Every row comes from one small tree of marks. The marks that hang from a mark follow it in brackets, in alphabetical order. Every link used is in the known rows. Which tree was each row made from?
In the rows, zero is written as 100.
Known rows:
valudoz{nakon{reke}}: [123,117,149,140,142,102,71,107,100,93,137,92,123,102,112,119,111,114,60,69,108,101,46,130,125,122,134,88,143,75,99,123,106,78,85,118,138,80,115,116,106,110,99,77,92,132,113,89,106,107]
reke{labimo{bagus{lutemu} birulo{nakon{rupo valudoz}}}}: [117,129,137,146,148,106,100,180,144,82,151,84,85,119,115,121,77,120,81,71,113,67,52,114,120,111,86,86,94,88,87,135,138,44,99,101,128,90,126,111,73,121,77,79,115,116,119,89,102,150]
nakon{birulo reke rupo{labimo migu} valudoz}: [139,148,119,142,161,92,64,166,155,95,142,72,107,95,123,113,128,169,56,80,142,66,45,121,148,102,121,65,178,62,85,144,69,75,105,125,153,98,108,98,123,136,79,82,113,146,87,89,99,113]
lutemu{fami rupo{labimo}}: [128,119,108,133,120,114,70,137,141,85,115,65,133,84,105,132,99,101,74,78,110,108,88,109,126,124,101,82,117,103,86,111,122,77,102,87,126,87,112,109,110,124,96,139,133,122,107,119,69,124]
katobof{reke{labimo{bagus{lutemu{rupo{migu}}} birulo}}}: [119,110,116,111,137,107,80,176,155,36,149,82,100,95,114,111,90,90,105,55,88,91,79,86,132,110,104,108,92,102,93,103,147,84,86,94,134,82,90,107,61,127,85,128,122,107,110,84,97,134]
fami{lutemu{reke}}: [110,109,129,126,132,97,55,111,103,72,110,86,121,91,102,151,98,78,77,80,96,111,77,114,118,126,136,89,129,81,99,95,116,99,105,91,121,77,94,120,115,98,108,116,101,121,120,94,99,122]
reke{labimo{birulo} lutemu{rupo}}: [117,134,127,123,123,112,82,152,141,72,137,81,107,92,101,131,85,81,96,44,87,95,57,125,108,124,109,78,102,105,107,100,125,91,104,89,141,86,107,109,75,131,92,130,125,133,111,96,97,132]
nakon{rupo}: [110,123,131,122,141,94,50,116,125,96,129,78,120,101,103,114,96,99,73,64,108,93,65,109,121,110,109,82,141,87,88,114,106,77,100,115,130,83,93,94,106,116,92,102,86,129,97,104,104,119]
valudoz{nakon{birulo reke rupo{katobof}}}: [129,133,145,154,161,92,49,124,127,114,149,83,139,98,112,102,117,160,74,69,112,75,51,128,133,117,132,73,161,52,88,151,85,83,107,112,159,93,94,103,103,110,82,83,90,140,94,93,98,108]
dabikuz{labimo{bagus birulo}}: [105,102,136,128,147,94,86,140,113,96,139,106,93,97,113,115,78,92,103,63,83,79,51,108,105,99,113,86,87,118,80,113,122,86,72,113,118,62,116,81,82,129,92,150,91,121,106,92,119,134]
dabikuz{katobof{reke{lutemu{fami rupo}}} labimo}: [138,129,134,101,99,96,74,157,130,58,122,62,128,76,102,143,90,83,83,73,112,113,58,88,127,100,121,95,98,112,82,70,128,95,88,81,133,57,109,51,62,106,119,115,105,133,120,108,101,115]
migu{reke{labimo}}: [126,127,132,123,122,108,57,124,122,68,119,100,115,107,107,116,112,88,69,61,88,97,44,117,111,127,131,76,124,103,82,105,123,89,85,109,131,85,100,110,99,133,105,134,111,152,108,80,112,105]
labimo{bagus birulo{nakon{rupo}}}: [101,117,125,131,157,102,82,153,130,104,149,92,92,114,110,110,89,120,97,59,108,48,63,114,114,102,100,84,98,75,91,133,125,61,103,117,110,77,101,87,97,113,60,99,104,108,101,91,116,141]
tobim{katobof}: [119,126,141,118,134,94,62,108,108,99,114,91,108,108,107,105,103,100,70,60,70,96,75,108,111,127,121,87,132,117,95,107,112,89,76,102,130,81,97,87,126,111,97,133,92,124,108,109,102,116]
lutemu{fami rupo}: [115,120,121,123,121,104,55,111,130,83,117,61,131,85,99,139,94,85,71,74,103,116,89,107,123,121,108,89,116,90,89,107,123,75,103,90,127,82,99,101,93,113,101,109,119,125,115,115,82,118]
bagus{lutemu}: [123,115,131,143,133,91,66,102,115,89,124,84,116,99,104,122,85,90,66,68,92,118,74,102,127,124,105,99,128,113,90,107,125,77,89,92,131,83,104,114,96,115,107,103,88,110,119,100,102,128]
bagus{lutemu{reke{labimo{birulo}} rupo}}: [129,123,125,123,134,114,85,146,147,58,137,73,108,90,101,149,84,71,104,74,97,106,74,119,116,131,120,94,96,99,94,115,143,89,94,74,145,93,93,135,78,122,97,106,122,109,111,105,83,132]
fami{lutemu}: [109,107,133,130,131,95,46,106,99,85,115,90,124,96,110,133,86,83,71,65,85,110,80,111,115,121,117,87,138,89,99,98,108,90,104,98,122,74,101,109,114,110,107,127,94,126,123,98,106,125]
reke{labimo{bagus} lutemu{rupo}}: [109,122,117,133,104,111,70,157,153,63,123,90,109,103,96,121,94,87,89,48,96,107,70,112,110,129,108,82,96,114,101,85,123,79,115,102,121,87,111,111,57,123,97,125,126,139,120,90,79,127]
rupo{labimo migu}: [119,114,94,131,144,98,75,133,126,83,124,87,113,94,116,104,120,115,63,57,94,85,72,105,127,112,114,79,151,118,88,108,102,94,81,109,129,80,112,96,137,129,95,149,104,122,85,100,100,124]
bagus{lutemu{fami reke rupo{katobof labimo}}}: [144,119,92,148,119,106,85,143,145,66,114,48,143,88,93,143,103,117,84,89,117,121,101,99,137,144,115,94,112,104,81,104,142,85,94,53,139,98,98,127,104,110,100,130,140,102,112,119,52,129]
rupo{katobof labimo}: [135,119,101,141,137,95,81,126,117,101,117,84,128,97,105,95,110,132,78,58,90,89,75,104,119,127,111,76,139,120,86,100,115,94,80,95,127,86,119,102,135,126,91,169,100,116,87,107,94,121]
lutemu{reke}: [117,119,121,123,135,96,69,105,117,82,114,87,107,91,96,137,110,89,76,73,102,105,63,112,118,123,131,87,124,96,93,100,121,89,88,100,124,83,102,109,108,105,102,110,95,119,99,96,100,117]
katobof{reke{labimo}}: [127,122,139,110,125,106,66,136,127,68,118,98,116,95,105,114,105,84,79,58,85,97,58,102,122,121,107,89,124,111,90,87,137,95,82,106,124,77,117,104,92,121,108,142,85,134,104,80,107,116]
birulo{nakon{reke rupo{katobof labimo migu} valudoz}}: [149,143,88,134,157,94,91,176,139,87,147,63,115,114,118,99,137,189,54,68,149,52,63,110,135,111,120,67,176,68,86,122,103,77,81,114,141,91,116,85,144,127,68,68,116,119,89,89,104,116]
labimo{bagus{lutemu}}: [110,102,126,150,130,91,72,117,121,86,123,93,107,107,104,114,83,95,75,66,94,112,72,94,127,126,104,105,104,113,86,106,128,64,93,101,121,82,105,115,78,113,99,113,97,107,123,93,96,131]
dabikuz{katobof{reke} labimo}: [135,123,142,90,128,89,73,138,106,79,126,92,116,83,113,114,94,90,86,69,94,91,45,88,119,91,128,91,120,124,73,81,123,104,63,108,122,56,113,51,97,112,118,132,64,121,97,104,130,110]
dabikuz{labimo}: [121,111,133,121,138,93,69,111,110,94,127,97,111,93,110,123,90,86,74,70,92,98,57,110,111,101,117,82,125,121,78,101,114,98,74,111,127,66,118,82,99,124,112,127,74,130,101,98,111,122]
valudoz{nakon{birulo reke{labimo{bagus} lutemu} rupo}}: [111,133,156,169,133,113,60,173,156,89,145,106,110,109,106,115,112,135,75,61,116,79,32,139,133,127,122,70,123,67,96,140,88,73,126,121,147,92,110,119,53,116,89,88,112,170,119,71,86,120]
birulo{nakon{reke{labimo{bagus{lutemu}}} rupo valudoz}}: [133,135,139,147,129,110,90,179,152,75,143,89,97,129,110,122,98,138,63,82,148,79,52,116,130,123,99,90,120,75,84,129,134,47,99,114,133,92,119,119,74,119,85,32,112,127,134,76,96,130]
nakon{birulo reke rupo valudoz}: [133,152,152,138,153,86,51,134,140,108,138,76,109,97,109,125,104,145,62,82,137,83,40,125,136,106,120,73,160,49,90,140,82,66,113,126,150,97,105,99,96,121,86,56,98,145,106,84,107,109]
migu{reke{lutemu{rupo{labimo{bagus}}}}}: [129,126,104,148,111,111,76,165,148,62,131,78,105,107,100,113,111,112,85,53,116,99,57,109,120,126,126,79,102,98,97,87,116,71,117,115,114,95,97,115,80,132,80,131,145,131,118,75,84,122]

Write each row's tree:
[128,125,100,123,135,76,68,134,119,60,126,74,123,94,97,99,129,124,69,37,88,97,68,81,136,117,121,94,142,110,100,66,121,107,82,92,135,71,98,77,94,114,96,138,96,122,98,77,118,117] | rupo{katobof{reke{lutemu}} migu}
[110,110,85,129,141,112,94,177,151,55,128,65,105,83,109,139,111,107,100,78,107,82,87,105,130,118,122,88,87,90,84,118,126,81,94,85,122,83,93,105,98,120,75,150,157,112,91,106,70,132] | lutemu{fami reke rupo{labimo{bagus birulo} migu}}
[136,133,124,130,103,98,76,150,131,61,103,79,136,93,90,121,113,108,69,56,87,111,66,93,133,142,101,88,108,119,89,72,146,100,86,68,133,74,115,98,74,114,110,163,116,147,121,83,96,118] | rupo{katobof{reke{labimo lutemu{fami}}}}
[127,130,97,139,119,81,58,125,114,56,113,65,131,103,98,118,134,129,48,53,96,106,63,93,130,134,135,83,131,100,85,90,110,94,84,76,142,77,82,82,97,119,97,138,138,148,114,80,111,107] | rupo{katobof migu{reke{lutemu{fami}}}}
[122,127,108,129,146,97,68,127,125,106,136,77,123,111,102,102,109,136,76,56,110,63,77,106,117,113,108,75,143,84,88,116,121,80,97,102,127,83,98,80,124,108,77,93,88,112,91,100,106,125] | birulo{nakon{rupo{katobof}}}
[121,131,110,126,168,91,87,164,133,83,148,64,100,97,120,111,105,136,72,63,111,67,49,112,132,95,109,70,149,85,89,128,93,71,84,115,141,88,114,91,123,134,75,124,118,126,79,105,108,132] | nakon{rupo{labimo{birulo} migu} valudoz}
[106,115,113,121,139,105,72,159,125,55,135,105,91,111,119,103,114,102,88,48,78,68,44,110,110,115,133,80,102,97,82,118,118,87,73,111,128,81,87,99,90,140,85,157,129,144,99,71,124,117] | rupo{migu{reke{labimo{bagus birulo}}}}
[114,108,120,151,151,103,106,144,125,83,139,93,82,106,106,135,96,104,96,76,103,75,67,111,122,120,112,104,79,92,91,121,152,66,93,87,115,81,105,118,86,101,76,90,112,84,118,79,107,146] | labimo{bagus{lutemu{reke}} birulo{nakon}}
[128,124,95,122,139,81,53,112,107,69,127,78,125,106,106,95,134,126,64,49,87,86,62,93,120,119,143,81,151,95,83,98,104,99,73,102,138,81,78,81,124,126,93,137,108,132,90,84,120,102] | rupo{katobof migu{reke}}
[133,128,70,135,128,96,77,153,143,67,131,60,128,93,103,103,121,133,77,41,104,95,87,98,126,122,121,75,149,115,98,82,102,102,99,87,143,87,102,93,115,129,88,144,126,120,90,106,82,127] | reke{lutemu{rupo{katobof labimo migu}}}
[122,110,98,149,134,95,86,143,125,101,118,96,118,105,104,86,109,136,89,56,91,84,78,97,119,127,110,80,116,122,82,97,116,83,82,103,113,86,118,104,116,125,85,178,109,116,97,102,87,126] | rupo{katobof labimo{bagus}}
[124,115,124,138,117,100,61,113,132,75,121,58,132,89,100,143,81,81,66,81,108,134,94,100,134,128,98,104,110,100,87,112,133,68,102,75,139,87,96,114,80,112,106,89,119,112,129,116,75,127] | bagus{lutemu{fami rupo}}
[125,116,128,142,114,110,77,131,135,59,101,81,124,95,97,157,99,76,65,92,100,126,74,110,131,147,112,97,97,116,77,111,147,83,87,61,140,86,105,133,83,110,121,120,120,132,124,103,77,123] | bagus{lutemu{fami reke{labimo}}}
[128,124,129,174,157,105,70,165,145,117,149,94,129,104,115,87,120,179,87,71,119,63,54,125,136,123,125,69,141,66,84,152,86,74,110,121,139,97,106,112,103,118,71,120,108,137,93,91,77,117] | valudoz{nakon{birulo reke rupo{katobof labimo{bagus}}}}
[133,130,101,153,115,121,100,179,157,83,141,85,100,111,104,122,114,139,81,59,144,74,68,122,128,126,110,84,111,88,104,101,125,69,119,112,111,88,118,113,92,122,68,78,135,111,125,75,86,130] | birulo{nakon{reke{lutemu{rupo{labimo{bagus}}}}}}
[137,153,147,157,135,83,71,130,130,100,128,82,99,92,102,135,109,139,53,71,126,103,33,126,135,119,122,75,145,75,102,113,88,72,116,109,146,92,126,105,80,121,96,72,108,146,126,67,113,115] | nakon{birulo reke{lutemu} valudoz}
[125,145,131,120,155,110,99,172,141,79,142,76,89,106,106,145,105,112,85,76,118,57,40,133,111,110,115,68,113,69,94,128,131,71,95,100,133,89,124,105,103,115,79,80,113,127,94,89,106,136] | lutemu{reke{labimo{birulo{nakon{rupo valudoz}}}}}
[143,147,118,148,126,92,56,131,145,96,135,73,128,87,100,119,111,144,84,57,120,95,70,118,126,129,128,79,144,73,102,107,97,95,126,91,152,96,91,101,85,119,84,92,113,131,115,83,95,111] | nakon{birulo reke{lutemu{rupo{katobof}}}}
[144,149,125,134,124,102,91,145,135,79,143,62,98,105,100,141,110,132,55,65,148,93,52,125,122,116,119,85,138,64,112,96,116,62,116,109,132,89,126,102,87,113,83,20,123,120,130,75,104,121] | birulo{nakon{reke{lutemu{rupo}} valudoz}}
[126,134,115,137,104,124,86,176,159,70,138,97,101,115,101,129,108,116,82,54,129,81,65,124,114,130,114,85,103,88,105,100,134,77,116,108,121,85,112,112,70,121,82,68,129,129,132,67,92,124] | birulo{nakon{reke{labimo{bagus} lutemu{rupo}}}}
[115,111,121,116,127,106,48,120,121,60,119,70,126,85,103,156,93,70,89,79,107,114,91,114,115,123,137,89,126,71,105,91,117,97,119,89,124,84,84,120,107,101,103,97,116,113,120,102,84,122] | fami{lutemu{reke rupo}}
[118,104,133,128,122,88,79,139,114,85,126,99,107,100,114,115,75,92,84,77,96,104,57,88,117,102,121,98,95,141,67,101,116,79,69,98,123,64,110,72,76,113,118,121,80,113,119,116,111,126] | dabikuz{katobof labimo{bagus{lutemu}}}
[140,151,133,120,124,86,75,171,140,60,127,66,123,105,91,108,110,131,69,52,112,97,42,94,128,123,106,75,135,93,94,72,126,84,93,101,142,87,123,92,73,117,97,113,102,148,108,78,100,120] | nakon{rupo{katobof{reke{labimo lutemu}}} valudoz}
[113,123,122,159,150,103,59,161,159,114,131,97,106,97,112,101,100,135,89,70,110,68,64,112,131,109,101,68,124,91,80,138,92,71,121,123,124,94,103,104,99,128,74,144,106,135,92,97,83,132] | nakon{birulo rupo{labimo{bagus}}}
[129,108,150,113,135,87,97,164,112,74,142,95,95,90,119,112,69,94,108,73,88,88,45,80,128,93,116,109,76,127,69,98,142,84,59,95,120,57,110,65,63,114,105,138,81,101,116,99,129,131] | dabikuz{katobof{reke} labimo{bagus{lutemu} birulo}}
[107,105,87,113,120,106,54,168,139,35,118,81,131,98,106,126,115,99,100,61,88,96,106,98,111,131,143,81,120,90,92,85,118,110,101,81,128,83,78,111,100,110,96,141,129,127,107,99,73,122] | fami{lutemu{reke{labimo{bagus}} rupo{katobof migu}}}
[122,121,126,138,172,107,85,165,128,85,166,78,117,101,128,106,117,146,75,66,117,61,43,132,138,107,130,77,153,63,94,153,93,84,80,120,149,85,98,107,125,129,71,100,115,129,85,97,104,120] | valudoz{nakon{reke rupo{labimo{birulo} migu}}}
[126,125,154,158,155,99,59,107,115,112,142,101,119,90,117,121,114,126,62,72,101,90,45,137,131,117,132,80,149,65,95,145,88,80,106,118,147,88,113,116,102,111,97,87,89,141,106,82,104,109] | valudoz{nakon{birulo reke}}
[117,119,130,138,146,106,97,147,117,102,145,104,88,111,116,115,100,130,91,64,114,55,58,123,118,116,113,93,100,74,96,130,135,69,90,116,110,76,113,103,100,120,64,89,111,105,118,71,128,126] | labimo{bagus birulo{nakon{reke}}}
[99,111,122,127,162,93,52,119,117,80,147,77,126,102,114,106,115,109,57,58,96,85,57,112,128,100,128,78,160,74,93,128,88,79,91,122,143,79,93,90,110,106,94,89,90,133,85,104,96,119] | valudoz{nakon{rupo{migu}}}
[107,124,116,138,117,103,79,171,134,42,122,93,97,107,106,127,116,104,74,51,84,87,45,109,124,129,124,82,79,103,85,108,123,82,87,88,132,74,92,100,63,134,89,162,157,162,121,71,113,122] | rupo{migu{reke{labimo{bagus birulo} lutemu{fami}}}}
[110,118,107,109,134,111,67,168,143,44,144,87,97,104,117,110,109,95,99,47,85,73,58,109,108,110,135,82,98,88,88,115,118,84,87,111,130,87,77,99,82,142,78,140,141,138,98,81,107,115] | lutemu{rupo{migu{reke{labimo{bagus birulo}}}}}
[140,129,119,105,110,108,64,150,144,59,114,66,147,87,96,118,108,100,87,65,94,107,89,90,124,130,105,90,111,101,85,84,151,97,85,75,134,82,101,97,85,117,101,148,118,132,108,101,78,112] | lutemu{fami rupo{katobof{reke{labimo}}}}
[125,133,146,128,118,107,87,160,129,61,120,86,114,88,97,139,95,87,82,58,82,99,50,108,129,130,96,92,83,105,98,92,149,90,89,76,131,70,119,105,63,121,102,162,122,143,123,79,108,129] | katobof{reke{labimo{birulo} lutemu{fami}}}
[132,136,148,117,124,91,71,132,118,73,118,87,106,102,96,107,110,102,72,50,75,102,63,95,126,131,116,97,123,114,109,74,125,95,84,98,125,76,102,81,96,101,97,131,95,125,119,81,107,116] | tobim{katobof{reke{lutemu}}}
[122,117,92,134,165,109,103,150,123,93,146,92,94,96,125,111,118,127,79,54,94,49,70,117,120,102,108,79,132,104,94,128,118,86,82,100,124,76,119,90,146,130,72,140,116,104,81,93,117,142] | rupo{labimo{birulo{nakon}} migu}
[109,107,138,150,122,108,87,150,130,76,118,94,108,102,106,132,73,88,83,72,80,106,71,106,126,137,89,99,67,117,77,127,148,67,83,73,128,79,112,123,60,126,99,153,130,127,132,101,92,140] | reke{labimo{bagus{lutemu{fami}} birulo}}
[156,146,109,141,146,101,96,168,135,104,142,67,118,115,111,105,122,181,62,76,151,59,57,117,130,118,111,68,161,69,88,122,114,67,90,112,134,94,125,96,136,123,69,69,111,119,100,88,101,119] | birulo{nakon{reke rupo{katobof labimo} valudoz}}
[125,135,94,121,159,81,75,140,125,88,142,61,116,112,110,102,127,155,57,57,118,61,68,98,122,99,114,71,166,76,88,111,102,72,88,107,137,81,110,67,128,110,78,69,99,117,85,98,110,125] | birulo{nakon{rupo{katobof migu} valudoz}}
